Every row comes from one small tree of marks. The marks that hang from a mark follow it in brackets, in the order of their numbers. Every link used is in the known rows. Which tree was each row made from?
In the rows, zero is written as 128.
Known rows:
q297{q798}: [135 127 132 123 125 133 139 128 113 133 129 126 123 129 126 125 126 124
 142 138 129 113 117 125 125 137 131 125 127 126 124 129 128 125 144 134
 128 128 134 130 130 125 119 141 129 131 122 131 113 128 130 127 128 129
 121 123 130 126]
q277{q453{q608{q798}}}: [145 140 131 114 120 146 168 127 101 126 132 126 112 126 121 112 113 130
 189 117 123  62  98 126 135 127 135 130 120 112 123 120 133 125 142 135
 119 121 128 138 125 122 110 164 135 132 119 138 130 142 133 129 137 150
 111 117 121 127]
q509{q453{q270} q729{q994{q186}}}: [132 123 119 128 139 120 106  99 130 121 137 131 100 114 131 124 122 155
 138 146 121 155 155 138 131 160 143 133 123 143 124 136 125 165 178 127
 127 139 136 153 129 124 126 120 132 121 120 177 139 172 123 120 120 115
 142 120 110 130]
q729{q270 q994{q986}}: [127 111 131 148 131 141 127 131 133 130 133 140 113 123 126 125 138 147
 109 127 127  97 137 121 129 132 129 129 120 153 129 147 132 118 160 124
 131 138 140 136 134 131 132 124 118 114 141 142 119 138 124 121 118 109
 136 133 123 124]
q994{q986}: [128 120 130 136 129 137 141 140 119 125 131 124 125 123 125 129 124 134
 110 128 126 111 123 123 131 130 130 126 125 130 131 143 133 119 131 127
 123 129 132 130 133 132 133 125 123 120 136 123 125 134 128 127 134 126
 129 133 130 124]
q798{q297}: [130 131 131 123 122 133 140 122 119 131 127 128 115 129 124 130 122 120
 152 132 126 108 129 120 125 134 126 126 129 121 128 124 124 129 136 125
 125 129 139 134 131 130 120 139 133 128 114 124 122 125 129 124 125 130
 122 125 128 125]
q608{q453}: [134 130 127 122 116 137 140 127 120 126 129 123 130 126 124 127 124 132
 157 128 126 114 125 127 128 135 129 131 128 113 129 120 133 137 121 133
 125 123 128 134 132 133 122 138 127 133 128 132 139 131 127 127 125 142
 126 120 125 128]
q270{q729{q994}}: [126 124 133 127 127 116 113 112 137 129 133 142 114 116 132 126 134 147
 118 137 128 134 146 126 128 138 123 136 121 143 125 129 132 147 144 124
 130 130 129 131 128 125 127 127 127 120 133 151 134 143 124 123 114 106
 135 130 117 132]
q471{q994{q186 q986}}: [140 105 134 138 129 143 143 160 121 119 134 121 122 119 119 132 129 138
  77 141 126  93 119 119 135 137 132 130 123 145 137 167 131 119 164 143
 126 138 133 137 137 133 142 120 103 113 137 121 135 142 133 120 124 138
 123 136 132 123]
q608{q297 q453 q798}: [149 139 138 107 114 154 160 116 102 129 132 124 115 127 119 125 117 123
 200 129 119  65 101 118 125 139 126 132 123  98 127 117 126 135 146 127
 123 120 142 140 138 121 104 162 126 134 112 136 125 132 132 134 121 160
 110 108 120 122]
q509{q453{q270 q608{q798}} q729}: [143 141 113 112 142 132 147  94 115 125 139 124 104 128 132 107 100 139
 212 135 115 121 131 141 138 144 148 121 129 113 116 131 128 159 167 132
 130 130 136 151 124 122 111 150 144 124 107 166 124 164 128 141 138 131
 118 110 108 129]
q471{q994}: [133 121 129 129 135 132 138 150 139 127 130 127 131 128 125 128 130 128
 116 136 128 109 119 126 133 128 122 128 130 136 131 137 125 121 139 141
 132 135 128 130 129 134 133 125 113 122 129 118 137 132 129 128 126 136
 124 130 132 126]
q453{q270{q729} q608{q297}}: [147 148 124 107 126 133 154  87 119 125 142 131 108 127 131 113 103 142
 204 136 117  98 151 131 131 131 139 130 128 110 122 131 128 164 151 123
 127 124 136 138 123 121 114 151 140 123 109 145 123 146 134 135 129 123
 117 122 108 128]
q994{q186 q986}: [133 113 133 136 121 138 138 140 110 122 132 123 119 119 122 132 128 141
  94 129 126 101 128 123 130 138 137 130 121 136 134 155 135 126 150 131
 121 131 132 132 136 127 135 123 117 120 136 132 127 139 132 118 128 131
 127 134 128 124]
q608{q297{q798} q453{q270}}: [149 137 129 102 116 152 164 104  99 129 135 123 118 129 121 123 101 133
 222 141 119  76 124 127 122 148 142 129 126  96 126 116 125 149 153 127
 120 122 147 145 134 127 104 159 142 135 104 138 121 139 133 131 126 149
 115 109 115 123]
q453{q270{q729} q608{q798}}: [146 141 125 109 130 135 149  96 111 127 138 133 111 126 131 113 104 142
 198 130 119 101 134 134 134 131 146 130 125 114 118 138 133 156 154 128
 128 122 131 136 123 116 115 148 140 126 110 150 122 145 134 132 130 120
 114 120 109 131]
q277{q297 q453{q608}}: [144 145 130 121 114 141 175 130 116 126 136 121 106 127 121 114 117 132
 209 124 123  71 112 127 129 129 136 126 123 114 126 113 132 130 142 133
 120 124 130 141 123 128 112 167 138 128 119 130 133 145 132 131 143 155
 114 123 119 124]
q277{q453{q270{q729} q608}}: [142 146 120 108 126 127 153 100 123 121 139 132 113 119 132 109 102 153
 198 123 122 102 148 138 134 134 145 132 120 118 127 121 136 160 137 132
 114 122 125 137 115 127 115 149 144 127 115 149 143 149 131 126 134 125
 121 125 108 131]
q277{q453{q608{q297{q798}}}}: [152 143 133 107 113 149 179 120  89 131 134 125 105 129 120 110 111 125
 216 133 122  48 101 122 129 134 137 126 121 105 124 116 126 131 156 133
 116 122 140 141 126 122  99 180 137 132 115 134 116 142 134 133 136 153
 103 112 121 120]
q453{q270 q608{q798}}: [143 137 121 112 131 145 156 118 103 128 135 128 116 131 126 116 107 129
 203 129 120  89 117 132 134 127 145 128 127 107 120 138 129 138 146 129
 126 124 133 139 125 119 113 146 141 130 109 142 122 143 135 135 136 133
 119 118 117 130]
q277{q297}: [134 135 135 129 125 135 145 126 132 129 132 124 116 128 125 128 124 127
 160 132 126 112 125 124 122 132 133 127 125 122 126 121 128 129 142 126
 128 130 132 135 130 123 123 140 131 125 118 124 121 131 130 131 132 141
 124 127 124 124]
q453{q270{q729{q994{q986}}}}: [128 118 126 129 132 126 125 111 126 123 138 137 110 111 132 126 113 160
 130 140 123 122 155 128 129 141 136 135 119 140 130 145 135 151 148 123
 123 131 136 137 128 128 134 116 134 113 130 154 136 158 127 123 123 107
 139 133 110 129]
q270{q729}: [129 132 132 122 127 118 120 105 137 127 132 133 123 122 133 124 127 141
 125 132 127 138 148 130 127 135 129 130 126 133 127 129 132 145 134 128
 130 125 126 124 126 126 128 131 127 123 128 139 131 131 128 126 122 114
 124 131 120 129]
q509{q729{q994{q986}}}: [129 111 130 143 137 128 121 128 124 126 133 133 112 117 127 126 132 151
 105 145 125 125 143 128 129 145 118 129 121 142 129 136 130 134 144 117
 125 138 140 138 136 131 133 122 120 113 142 146 137 164 123 127 126 113
 140 134 118 128]
q471{q994{q986}}: [133 112 132 135 135 138 148 159 130 124 133 120 128 124 123 128 124 136
  96 132 125  95 116 120 137 128 123 126 128 140 136 153 129 112 142 138
 127 137 134 133 134 137 138 122 112 113 139 114 131 137 131 127 130 136
 125 133 132 122]
q729{q270}: [130 128 128 133 132 135 122 115 144 130 131 138 126 132 131 122 135 133
 130 119 130 120 141 129 126 127 131 125 128 145 127 135 129 127 151 129
 134 134 133 126 127 130 126 131 122 125 130 133 119 120 127 128 121 116
 125 127 125 126]

Write each row's tree:
[151 139 124 107 123 150 170 106  92 131 139 124 111 135 123 115 102 128
 224 141 118  78 121 128 129 135 143 125 129 100 120 133 122 141 161 128
 124 125 144 142 127 118 106 162 144 130 102 138 108 143 136 136 135 136
 112 113 118 125] -> q453{q270 q608{q297{q798}}}
[128 116 133 136 127 124 123 124 126 127 136 137 112 113 129 126 128 156
 105 140 125 119 144 122 130 139 125 133 119 147 130 142 135 137 147 127
 127 130 134 134 132 127 133 123 121 111 139 147 134 150 125 122 119 111
 134 136 118 128] -> q270{q729{q994{q986}}}
[149 134 135 111 109 151 161 115  98 132 132 122 118 128 119 124 117 126
 196 140 122  71 108 121 122 145 130 129 125 101 127 117 127 136 148 131
 123 122 144 141 137 125 104 166 129 135 114 133 117 132 131 131 122 154
 111 111 124 121] -> q608{q297{q798} q453}
[150 141 135 113 121 152 169 118  96 130 134 124 106 134 121 116 116 118
 203 132 118  60  97 119 131 126 132 127 125 104 120 130 125 130 159 127
 130 122 141 140 133 114 105 167 131 129 115 135 109 136 135 139 130 148
 106 113 122 124] -> q453{q608{q297 q798}}
[143 134 138 112 110 151 160 119  97 132 128 130 114 127 119 127 114 118
 198 129 121  66 105 115 125 143 131 130 127 100 125 118 129 132 141 128
 121 122 143 142 139 130 107 160 132 136 107 132 127 131 131 126 122 152
 112 112 123 123] -> q608{q453 q798{q297}}
[134 108 139 137 120 128 121 123 118 122 135 139 105 106 126 128 134 159
  82 142 125 109 145 121 129 146 133 138 116 148 130 157 138 145 167 129
 122 132 134 137 136 126 135 120 111 113 142 155 133 154 128 114 113 110
 134 135 117 127] -> q270{q729{q994{q186 q986}}}
[140 139 120 118 126 140 156 124 108 130 135 126 109 129 124 113 113 121
 181 125 118  98  97 127 139 128 145 125 128 119 117 138 129 130 157 140
 137 125 127 145 128 119 109 155 134 126 118 153 111 142 130 136 133 146
 114 112 124 126] -> q509{q453{q608{q798}}}
[153 147 125 100 120 151 181 107  90 128 138 123 106 130 122 109  97 132
 242 137 119  56 115 129 128 141 148 128 122  98 125 117 124 144 160 132
 113 122 144 147 123 123  98 176 149 133 104 141 122 149 136 133 140 147
 108 110 115 122] -> q277{q453{q270 q608{q297{q798}}}}
[130 133 119 133 146 121 110  94 157 128 135 131 113 129 135 114 130 143
 138 129 126 149 151 139 131 145 138 119 129 150 122 128 128 145 169 131
 138 140 134 137 126 135 122 133 124 118 128 158 120 139 119 132 120 113
 125 120 117 123] -> q509{q453 q729{q270}}
[138 140 118 115 131 125 140  97 126 124 139 132 116 125 133 115 109 145
 181 134 121 124 152 138 134 130 144 130 128 118 123 136 135 160 139 129
 128 125 127 133 119 124 123 135 140 124 117 147 128 145 131 129 131 112
 123 127 111 132] -> q453{q270{q729} q608}
[133 105 134 147 125 146 121 133 125 127 137 138 106 117 124 126 144 152
  89 130 128  93 141 120 130 139 137 133 118 157 130 163 133 124 179 126
 128 140 141 138 137 127 134 124 108 114 143 150 123 145 127 114 112 109
 134 134 124 124] -> q729{q270 q994{q186 q986}}
[150 142 133 100 119 156 164 103 102 126 134 123 116 128 122 124 101 130
 227 127 117  66 114 126 124 142 140 133 124  93 126 119 125 148 150 124
 120 120 145 145 136 120 105 156 136 135 102 140 130 141 133 140 124 154
 114 108 113 123] -> q608{q297 q453{q270} q798}
[152 144 124 102 124 138 162  86 103 130 142 131 107 128 129 111 101 140
 219 147 118  82 139 132 129 140 145 126 125 104 120 132 127 162 169 129
 127 122 142 140 124 117 106 163 144 127 104 149 108 145 136 135 129 126
 108 116 110 126] -> q453{q270{q729} q608{q297{q798}}}
[147 140 126 111 124 151 169 109  93 131 133 128 105 134 123 119 101 118
 225 131 118  72 118 123 130 132 145 127 129  99 119 133 126 141 157 126
 122 125 145 145 128 121 106 158 149 131  97 137 116 141 135 130 133 134
 113 116 117 126] -> q453{q270 q608{q798{q297}}}
[142 139 126 108 117 146 153 105 114 124 135 123 121 128 124 126 105 136
 211 130 119  94 132 130 125 139 137 133 127  97 132 116 126 151 135 122
 119 122 139 142 132 129 112 146 139 133 112 136 136 138 131 134 126 148
 123 116 115 126] -> q608{q297 q453{q270}}
[131 114 134 141 125 137 113 124 134 129 133 141 109 123 126 128 148 148
 105 129 130 111 143 124 125 136 134 135 121 155 127 148 128 133 178 128
 132 140 133 137 132 124 127 127 109 122 134 152 124 137 125 116 108 109
 135 130 123 129] -> q729{q270 q994{q186}}
[143 136 127 108 122 149 148 114 107 126 134 124 125 127 124 125 105 133
 206 126 121  95 122 130 126 139 143 132 126 101 126 121 132 144 141 129
 120 121 137 140 132 126 114 143 138 136 108 143 139 140 131 131 127 146
 121 114 115 128] -> q608{q453{q270} q798}
[147 138 130 105 116 155 162 105  99 130 131 126 114 128 121 128 100 124
 225 127 119  73 119 122 123 146 142 131 125  95 127 118 128 144 144 127
 114 123 147 146 136 129 106 154 144 137  95 137 134 138 131 126 124 147
 116 111 116 125] -> q608{q453{q270} q798{q297}}
[145 140 137 118 116 141 165 123 116 131 132 118 109 124 122 120 116 130
 192 132 127  74 107 124 119 145 140 126 121 118 126 106 130 124 155 134
 118 126 138 137 128 126 107 167 140 132 112 129 122 140 132 123 139 155
 112 119 122 120] -> q277{q297{q798} q453}
[143 142 120 114 127 143 162 105 108 126 137 127 111 132 125 120 107 130
 211 133 118  93 130 130 132 126 141 128 130 104 124 132 123 145 144 122
 125 125 136 141 126 122 114 150 143 127 111 136 121 143 135 136 136 135
 119 119 117 127] -> q453{q270 q608{q297}}
[144 147 117 106 126 146 169 103 101 130 137 124  94 131 124 117  94 121
 236 131 115  81 111 126 134 137 153 125 129 107 117 132 124 139 171 136
 127 125 140 154 127 123 101 159 153 128  92 151 111 149 132 131 136 142
 112 107 118 124] -> q509{q453{q270 q608{q798{q297}}}}
[129 136 113 119 146 117 119  95 140 123 137 123 116 126 136 119 107 145
 165 136 122 161 153 146 132 149 142 123 130 131 124 123 125 157 150 127
 129 135 133 142 124 129 124 125 142 123 114 158 135 155 122 134 132 122
 131 120 113 128] -> q509{q453{q270} q729}
[145 142 134 111 120 142 166 112 116 128 136 120 109 124 123 119 102 138
 219 134 124  76 119 132 120 146 153 126 120 113 127 107 127 138 158 131
 113 127 140 143 125 123 108 159 150 132 101 135 128 148 133 128 140 150
 114 118 115 121] -> q277{q297{q798} q453{q270}}
[145 141 124 114 131 137 157  95 106 131 134 123  94 128 126 111 111 122
 207 139 117  94 119 128 134 148 135 120 128 115 114 126 125 148 168 133
 130 130 143 150 130 123 103 167 140 123 103 158 112 155 128 134 130 137
 109 108 117 123] -> q509{q453{q608{q798{q297}}} q729}
[153 147 127 109 118 149 186 115 104 128 141 123 103 127 122 110  96 138
 252 135 121  60 114 132 126 141 153 125 121 104 121 114 131 138 160 134
 115 124 138 148 122 125 105 174 153 133 101 138 124 152 136 127 147 151
 111 115 113 124] -> q277{q297{q798} q453{q270 q608}}
[138 145 131 116 125 138 157 113 131 123 134 123 112 123 125 123 105 141
 211 122 124  96 131 134 121 137 144 130 120 117 132 105 128 141 146 126
 111 128 134 142 123 127 117 146 148 130 109 131 140 146 130 127 141 148
 123 123 114 123] -> q277{q297 q453{q270}}
[153 146 130  99 127 144 162  85 106 127 141 132 102 127 128 113 101 139
 225 134 116  76 131 129 131 134 140 131 125 104 119 134 128 160 167 123
 127 122 140 140 126 111 105 159 139 125 104 151 117 146 136 138 126 132
 107 114 107 126] -> q453{q270{q729} q608{q297 q798}}
[139 144 115 113 132 141 156 111 108 127 138 124 107 129 127 114  99 132
 211 126 116 101 110 134 139 131 153 125 128 114 117 138 127 142 163 137
 130 125 130 149 123 118 111 148 147 128 105 159 117 148 131 136 138 142
 118 110 117 127] -> q509{q453{q270 q608{q798}}}
[125 128 114 124 145 116 111  97 140 125 138 133 106 118 134 121 114 152
 155 142 121 163 154 141 131 151 138 129 126 139 122 122 125 160 157 124
 130 138 136 150 125 128 125 122 141 120 119 173 138 169 120 129 126 113
 141 120 109 131] -> q509{q453{q270} q729{q994}}
